What can hang from each mark:
q448: q329 q498 q692
q708: q666
q848: q498
q309: q666
q666: q309 q329 q708
q329: q448 q666
q498: q848

Every row comes from one small tree of marks. Brackets hold a mark, then the marks that hang from it, in the order of their numbers. Every link used is in the known rows. Which tree was each row made from?
Known rows:
(q329 (q448 q498) (q666 q708)): [-1.694 -1.200 -0.556  0.248  0.309 -3.247 -2.369  0.632 -0.255  0.845
 -0.192 -0.944 -0.878  0.478  0.786  0.904 -0.043 -0.097  1.690 -0.366
  0.952 -0.593 -0.658 -1.680 -2.652 -0.636 -1.003 -0.058 -0.626 -0.364
 -1.023 -0.889]
(q309 (q666 q329 q708)): [ 0.650 -0.816 -0.963  0.204  0.157 -3.904 -1.390  0.652  0.991  1.827
  0.687 -0.026 -0.268 -1.209 -0.497  1.667  0.149 -3.068  0.272 -0.258
  0.177  0.210 -0.185 -0.180 -2.015 -0.870 -0.505  0.362 -0.519 -0.799
 -1.130 -0.333]
(q666 q309 q329 q708): [ 3.212  0.537  0.390  0.622  0.799 -1.933 -0.353  0.400  1.391  0.293
  0.867 -0.203 -0.063 -0.884 -1.115  0.522 -0.059 -2.885 -0.854 -0.921
 -0.689  0.329 -0.039 -1.101 -2.855 -1.791 -0.642  1.359 -0.827 -1.446
 -0.731 -1.600]
(q309 (q666 (q329 (q448 (q498 q848) q692)) q708)): [-2.536 -0.127 -0.514  0.644 -0.090 -9.142 -1.978  0.029  1.387  2.480
 -0.364 -0.244  0.556 -1.506 -0.505  2.567  0.983 -1.890  1.285 -0.354
  0.939  0.032 -0.794 -0.012 -3.636 -2.454 -0.986  0.573 -0.787 -1.360
 -1.507 -1.744]
(q666 (q329 q448)): [ 0.422  1.217 -0.110  0.169 -0.051 -1.194 -0.310  0.313  0.941  0.557
  0.195 -0.724  0.391  0.034  0.057  0.203  0.472 -2.133  0.209 -0.316
  0.123 -0.070 -0.618 -1.080 -1.984 -0.916 -0.912  0.825  0.545  0.396
 -0.221  0.198]
(q309 (q666 (q329 (q448 q692)) q708)): [ 0.050 -0.223 -0.566  0.057 -0.079 -5.509 -1.620  0.233  1.149  1.937
 -0.007 -0.578  0.966 -1.334 -0.406  1.661  1.046 -2.391  1.324  0.130
  0.676 -0.131 -0.711  1.094 -2.756 -0.745 -0.457  1.272 -0.673 -0.869
 -1.039 -1.425]
(q309 (q666 (q329 q448) q708)): [ 0.753 -0.294 -0.806 -0.019  0.173 -4.406 -1.783  0.537  1.225  1.858
  0.280 -0.697 -0.165 -0.858  0.115  1.470  0.568 -3.137  0.661 -0.141
  0.649  0.101 -0.710  0.222 -3.267 -0.902 -0.868  0.829 -0.192 -0.785
 -1.365  0.639]
(q329 (q666 q708)): [-0.671 -1.345 -0.599  0.228  0.366 -1.614 -1.304  0.611 -0.131  1.255
  0.030 -0.465 -0.613 -0.354  0.421  0.964 -0.288 -0.881  0.661  0.268
 -0.185 -0.363 -0.151 -0.427 -0.483  0.600 -0.200  0.128 -1.287 -0.240
 -0.516 -1.153]
(q666 q309 (q329 (q448 (q498 q848) q692)) q708): [ 0.081  0.890  0.810  0.936  0.464 -7.129 -1.051 -0.349  1.797  1.014
 -0.419 -0.181  0.838 -1.233 -1.100  1.478  0.985 -1.768  0.226 -1.223
  0.097  0.124 -0.605 -0.902 -4.470 -3.700 -1.229  1.679 -1.128 -2.003
 -1.144 -2.592]
(q708 (q666 q309 (q329 (q448 (q498 q848) q692)))): [-1.276  1.517 -0.357  1.103 -0.056 -6.011 -0.437 -0.090  0.723  1.098
 -0.125 -0.551  1.417 -1.069 -0.631  1.624  0.626 -1.862  0.658 -1.789
 -0.103  0.542 -0.733 -0.208 -2.726 -2.078 -1.265  0.623 -0.708 -1.538
 -0.966 -3.983]
(q498 q848): [-1.533  0.349  0.021  0.412  0.116 -2.835  0.165 -0.492  0.611  1.058
 -0.545  0.273  0.030 -0.561  0.129  0.760  0.393 -0.249 -0.475  0.178
 -0.341  0.297 -0.134  0.423  0.172 -1.070 -0.039  0.197 -0.456 -0.323
 -0.175  0.291]
(q848 q498): [-0.152 -0.898 -0.084  0.117 -0.060 -1.961 -0.541  0.342  0.289 -0.329
  0.083  0.665 -0.267 -0.302 -0.256  0.606  0.717  0.310  0.135 -0.731
  0.339  0.243  0.233 -1.522  0.108  0.432 -0.273 -0.549 -0.303  0.004
  0.500 -1.750]
(q448 q329 q498 q692): [-2.016  0.352  0.170 -0.279 -0.182 -2.340 -0.099  0.300  0.208  0.102
 -0.344  0.080  1.059 -0.624 -1.088  0.002 -0.600  0.022  2.215 -0.329
  0.654 -0.071  0.201 -0.926 -1.615 -1.969  0.137 -0.717  0.473  0.143
 -0.210 -3.736]
(q708 (q666 q309 (q329 (q448 q692)))): [ 1.182  1.441 -0.334  0.493 -0.123 -2.689 -0.046  0.161  0.621  0.263
  0.224 -0.704  1.795 -0.838 -0.535  0.776  0.855 -2.480  0.669 -1.423
 -0.369  0.379 -0.685  0.832 -1.694 -0.217 -0.644  1.245 -0.567 -1.034
 -0.455 -3.828]
(q329 (q448 q692) q666): [-2.211 -0.363 -0.404 -0.036 -0.237 -2.241 -0.589  0.092 -0.449  0.691
 -0.113 -0.827  1.237 -0.256  0.492  0.557  0.939  0.293  1.855  0.091
  0.439 -0.473 -0.708  1.184  0.324  1.239 -0.084  0.473 -0.647  0.578
  0.002 -2.585]
(q448 q329): [-0.239  0.620 -0.097 -0.282  0.093 -0.456  0.328  0.312  0.653  0.556
 -0.165 -0.173  0.368 -0.637 -0.559 -0.348 -0.491 -1.445  1.167  0.058
 -0.027  0.225  0.081 -0.450 -1.078 -1.367  0.269 -0.236  0.522  0.497
 -0.318 -1.381]

Which tree is each row?
[-0.433 -0.273 -0.118  0.385  0.092 -2.539 -0.610 -0.091 -0.747 -0.430
  0.484 -1.042  1.159 -0.388  0.144  0.261  0.836  0.804  1.833 -1.242
  0.807 -0.188 -0.588  0.426 -1.910 -0.389 -0.478  0.217 -0.661 -0.506
 -0.580 -3.609]  (q329 (q448 q498 q692) (q666 q309))
[-1.211 -0.440 -0.325  0.686  0.967 -5.359 -0.903  0.307  1.019  1.541
  0.076 -0.247 -0.308 -1.404 -0.556  1.157 -0.455 -2.133  1.308 -1.131
 -0.275  0.455 -0.102 -1.531 -3.379 -3.571 -0.687 -0.074 -1.372 -1.285
 -1.492 -3.738]  (q448 (q329 (q666 q309 q708)) (q498 q848))
[ 1.446 -1.229 -0.288  0.438  0.845 -1.245 -0.885  0.290  0.218  0.390
  0.764 -0.571 -0.406 -0.802 -0.153  0.604  0.168 -1.207  0.198 -0.636
 -0.355  0.107 -0.143  0.322 -1.146 -0.002 -0.362  0.583 -1.611 -1.019
 -0.781 -2.038]  (q329 (q666 q309 q708))
[ 0.386 -0.867 -0.383  0.221  0.901 -2.634 -1.122  0.822  0.535  0.527
  0.554 -0.578 -0.382 -0.817 -0.632  0.356 -0.859 -1.941  1.819 -1.200
  0.129  0.075  0.004 -1.760 -3.495 -2.352 -0.597 -0.442 -0.828 -0.971
 -1.253 -3.913]  (q448 (q329 (q666 q309 q708)) q498)
[ 1.792  1.425 -0.655  0.615  0.149 -1.241 -0.273  0.446  0.590  0.270
  0.582 -0.865  0.694 -0.542 -0.009  0.393  0.282 -3.171  0.018 -1.553
 -0.437  0.529 -0.730 -0.257 -2.409 -0.207 -1.128  0.880 -0.161 -0.941
 -0.714 -2.141]  (q708 (q666 q309 (q329 q448)))
[-2.358 -1.393 -0.253  0.199  0.068 -4.281 -2.230  0.602 -0.420  0.835
 -0.570 -0.764  0.237 -0.003  0.276  1.176  0.171  0.532  2.281 -0.188
  1.023 -0.785 -0.628 -0.709 -1.949 -0.297 -0.614  0.288 -0.976 -0.510
 -0.787 -2.869]  (q329 (q448 q498 q692) (q666 q708))
[ 1.561 -0.769 -0.098  0.331  0.796 -1.983 -1.317  0.094  0.378  0.437
  0.189 -0.998 -0.116 -0.434  0.472  0.473  0.779 -1.343  0.717 -0.508
 -0.018 -0.075 -0.691  0.292 -2.399 -0.342 -0.513  1.274 -1.399 -0.984
 -1.051 -1.302]  (q329 q448 (q666 q309 q708))
[ 0.385  1.104 -0.407  0.700 -0.175 -3.311 -0.554  0.410  0.046  0.037
  0.415 -0.764  1.437 -0.525 -0.751  0.756  0.324 -1.611  0.915 -2.098
  0.221  0.250 -0.627 -0.476 -3.173 -0.943 -1.030  0.534 -0.258 -1.351
 -0.830 -4.447]  (q708 (q666 q309 (q329 (q448 q498 q692))))
[-0.990 -0.466 -0.583  0.141 -0.147 -6.412 -2.171  0.620  0.762  1.506
  0.096 -0.582  0.597 -0.881 -0.587  1.820  0.515 -1.590  1.733 -0.554
  1.305 -0.220 -0.666 -0.338 -3.698 -1.593 -0.819  0.337 -0.319 -1.169
 -1.288 -1.957]  (q309 (q666 (q329 (q448 q498 q692)) q708))
[-2.748  1.276  0.197  0.643 -0.296 -6.181 -0.455 -0.146  0.954  1.300
 -0.444 -0.227  1.064 -0.627 -0.411  1.425  0.670 -0.860  0.945 -0.826
  0.361 -0.137 -0.629 -1.210 -2.406 -2.474 -0.947  0.510 -0.133 -0.399
 -0.500 -2.034]  (q666 (q329 (q448 (q498 q848) q692)))
[ 2.302  0.516  0.516  0.603  0.668 -3.386 -1.483  0.423  1.208 -0.087
  0.624 -0.727 -0.271 -0.185 -0.589  0.410  0.238 -2.270 -0.009 -1.623
  0.375  0.005 -0.502 -2.304 -5.179 -2.827 -1.554  1.167 -0.162 -1.806
 -1.316 -1.176]  (q666 q309 (q329 (q448 q498)) q708)
[-0.651  1.725 -0.633  1.079  0.168 -4.743 -0.565  0.296  0.787  1.011
  0.235 -0.723  0.406 -0.596 -0.124  1.465  0.370 -2.621  0.049 -1.848
 -0.280  0.749 -0.743 -1.329 -3.244 -2.262 -1.696  0.309 -0.317 -1.583
 -1.257 -2.434]  (q708 (q666 q309 (q329 (q448 (q498 q848)))))
[-2.249 -0.849 -0.969 -0.085  0.067 -1.553 -0.585  0.926 -0.420  0.775
  0.569 -0.457 -0.122 -0.369 -0.154  0.315 -1.011 -1.016  2.447 -0.753
  0.476 -0.156  0.009 -2.150 -1.457 -1.123 -0.345 -1.374  0.306  0.775
 -0.576 -3.419]  (q448 (q329 q666) q498)
[ 1.712  0.668  0.763  0.625  0.421 -4.499 -1.094  0.185  1.148  0.010
  0.198 -0.445  0.824 -0.728 -1.207  0.682  0.468 -1.481  0.621 -1.134
  0.447 -0.177 -0.517 -1.331 -4.567 -2.697 -1.058  1.356 -0.585 -1.835
 -1.074 -2.970]  (q666 q309 (q329 (q448 q498 q692)) q708)
[ 0.776 -0.389  0.189  0.248  0.519 -2.926 -1.171 -0.015  0.332  0.447
 -0.068 -0.920  0.790 -0.966 -0.084  0.609  1.101 -0.522  1.290 -0.292
  0.076 -0.263 -0.664  1.275 -1.967 -0.067 -0.193  1.520 -1.742 -0.921
 -0.738 -3.044]  (q329 (q448 q692) (q666 q309 q708))
[-3.106  0.338 -0.815  0.527 -0.389 -7.912 -0.834 -0.069  0.819  2.005
  0.132 -0.328  1.193 -1.236 -0.203  2.190  1.035 -1.271  1.377 -0.449
  0.968  0.237 -0.740  0.429 -2.527 -2.030 -0.827  0.069 -0.150 -0.600
 -0.948 -1.522]  (q309 (q666 (q329 (q448 (q498 q848) q692))))
[-1.641 -0.435  0.260  0.834  0.521 -6.520 -1.425 -0.364  0.493  1.302
 -0.442 -0.500  0.603 -1.049 -0.082  1.559  1.004 -0.008  1.224 -0.698
  0.262 -0.066 -0.724  0.262 -2.757 -2.142 -0.740  0.940 -1.903 -1.622
 -1.306 -3.082]  (q329 (q448 (q498 q848) q692) (q666 q309 q708))
[ 3.268  1.080  0.536  0.515  0.744 -2.635 -0.842  0.134  1.779  0.269
  0.357 -0.727  0.045 -0.643 -0.591  0.215  0.655 -3.043 -0.399 -0.907
 -0.291  0.166 -0.597 -0.824 -3.817 -2.308 -0.917  1.881 -0.564 -1.435
 -1.049 -0.541]  (q666 q309 (q329 q448) q708)
[-1.861 -1.006 -0.758  0.076  0.461 -2.929 -1.606  1.190  0.100  1.300
  0.008 -0.413 -0.645 -0.367 -0.295  0.738 -1.113 -1.477  2.318 -0.641
  0.584 -0.297 -0.055 -2.480 -2.504 -1.953 -0.471 -0.968 -0.389 -0.012
 -1.042 -3.322]  (q448 (q329 (q666 q708)) q498)
[-2.536 -1.127 -0.403 -0.082  0.189 -4.190 -1.432  0.976 -0.091  1.254
 -0.348 -0.312  0.416 -0.984 -0.904  0.897 -0.933 -0.836  2.920 -0.311
  0.592 -0.430  0.013 -1.530 -2.123 -1.539 -0.140 -0.555 -0.730  0.099
 -0.682 -5.047]  (q448 (q329 (q666 q708)) q498 q692)
[ 2.741  1.428  0.272  0.375  0.402 -1.128  0.293 -0.073  1.074 -0.263
  0.862 -0.768  0.711 -0.483 -0.472 -0.058  0.785 -2.511 -0.119 -1.084
 -0.203  0.287 -0.577 -0.542 -2.783 -1.367 -0.872  1.367  0.194 -0.495
 -0.519 -0.666]  (q666 q309 (q329 q448))
[ 0.696 -0.641 -0.043  0.067  0.672 -2.626 -0.405  0.397  0.689  0.859
  0.190 -0.373  1.110 -1.909 -1.312  0.404 -0.068 -1.948  2.029 -0.307
 -0.442  0.060 -0.034  0.513 -1.701 -1.413  0.316  0.634 -1.532 -0.484
 -0.684 -5.299]  (q448 (q329 (q666 q309 q708)) q692)
[-4.165 -0.711 -0.146  0.604  0.163 -7.159 -2.003  0.051  0.250  1.895
 -1.052 -0.502  0.205 -0.640  0.544  1.869  0.583  0.346  1.815  0.039
  0.556 -0.456 -0.797 -0.583 -1.968 -1.409 -0.743  0.483 -1.418 -0.657
 -0.859 -2.483]  (q329 (q448 (q498 q848) q692) (q666 q708))
[-1.379  0.866 -1.015  0.456 -0.339 -2.228 -1.246  0.941  0.001  0.890
  0.188 -0.800  0.159  0.470  0.285  0.900 -0.471 -2.067  1.069 -1.338
  0.581 -0.006 -0.656 -2.108 -2.569 -0.553 -1.487 -0.310  0.594 -0.418
 -0.807 -1.828]  (q708 (q666 (q329 (q448 q498))))
[-0.765 -0.215 -0.227  0.166  0.216 -2.182  0.056  0.449 -0.210  0.003
  0.706 -0.422  1.259 -1.183 -1.203  0.201 -0.296 -0.409  2.524 -1.308
  0.350  0.118  0.022 -0.365 -1.684 -1.379  0.009 -0.514 -0.416 -0.144
 -0.580 -5.914]  (q448 (q329 (q666 q309)) q498 q692)
[ 0.100  0.310 -1.133  0.014 -0.189 -3.076 -0.742  0.260  0.805  1.290
  0.751 -0.883  0.497 -0.558  0.223  0.930  0.817 -2.495  0.859 -0.411
  0.738  0.282 -0.698  0.429 -1.957 -0.215 -0.773  0.373  0.494 -0.134
 -0.908  0.192]  (q309 (q666 (q329 q448)))
[-3.218  0.796  0.472  0.425 -0.299 -5.391 -0.567 -0.564  0.263  0.845
 -1.029 -0.138  0.877 -0.362 -0.054  0.975  0.841  1.260  1.108 -0.099
  0.617 -0.215 -0.568  0.174 -1.660 -2.210 -0.527  0.334 -0.249 -0.560
 -0.400 -1.248]  (q329 (q448 (q498 q848) q692))
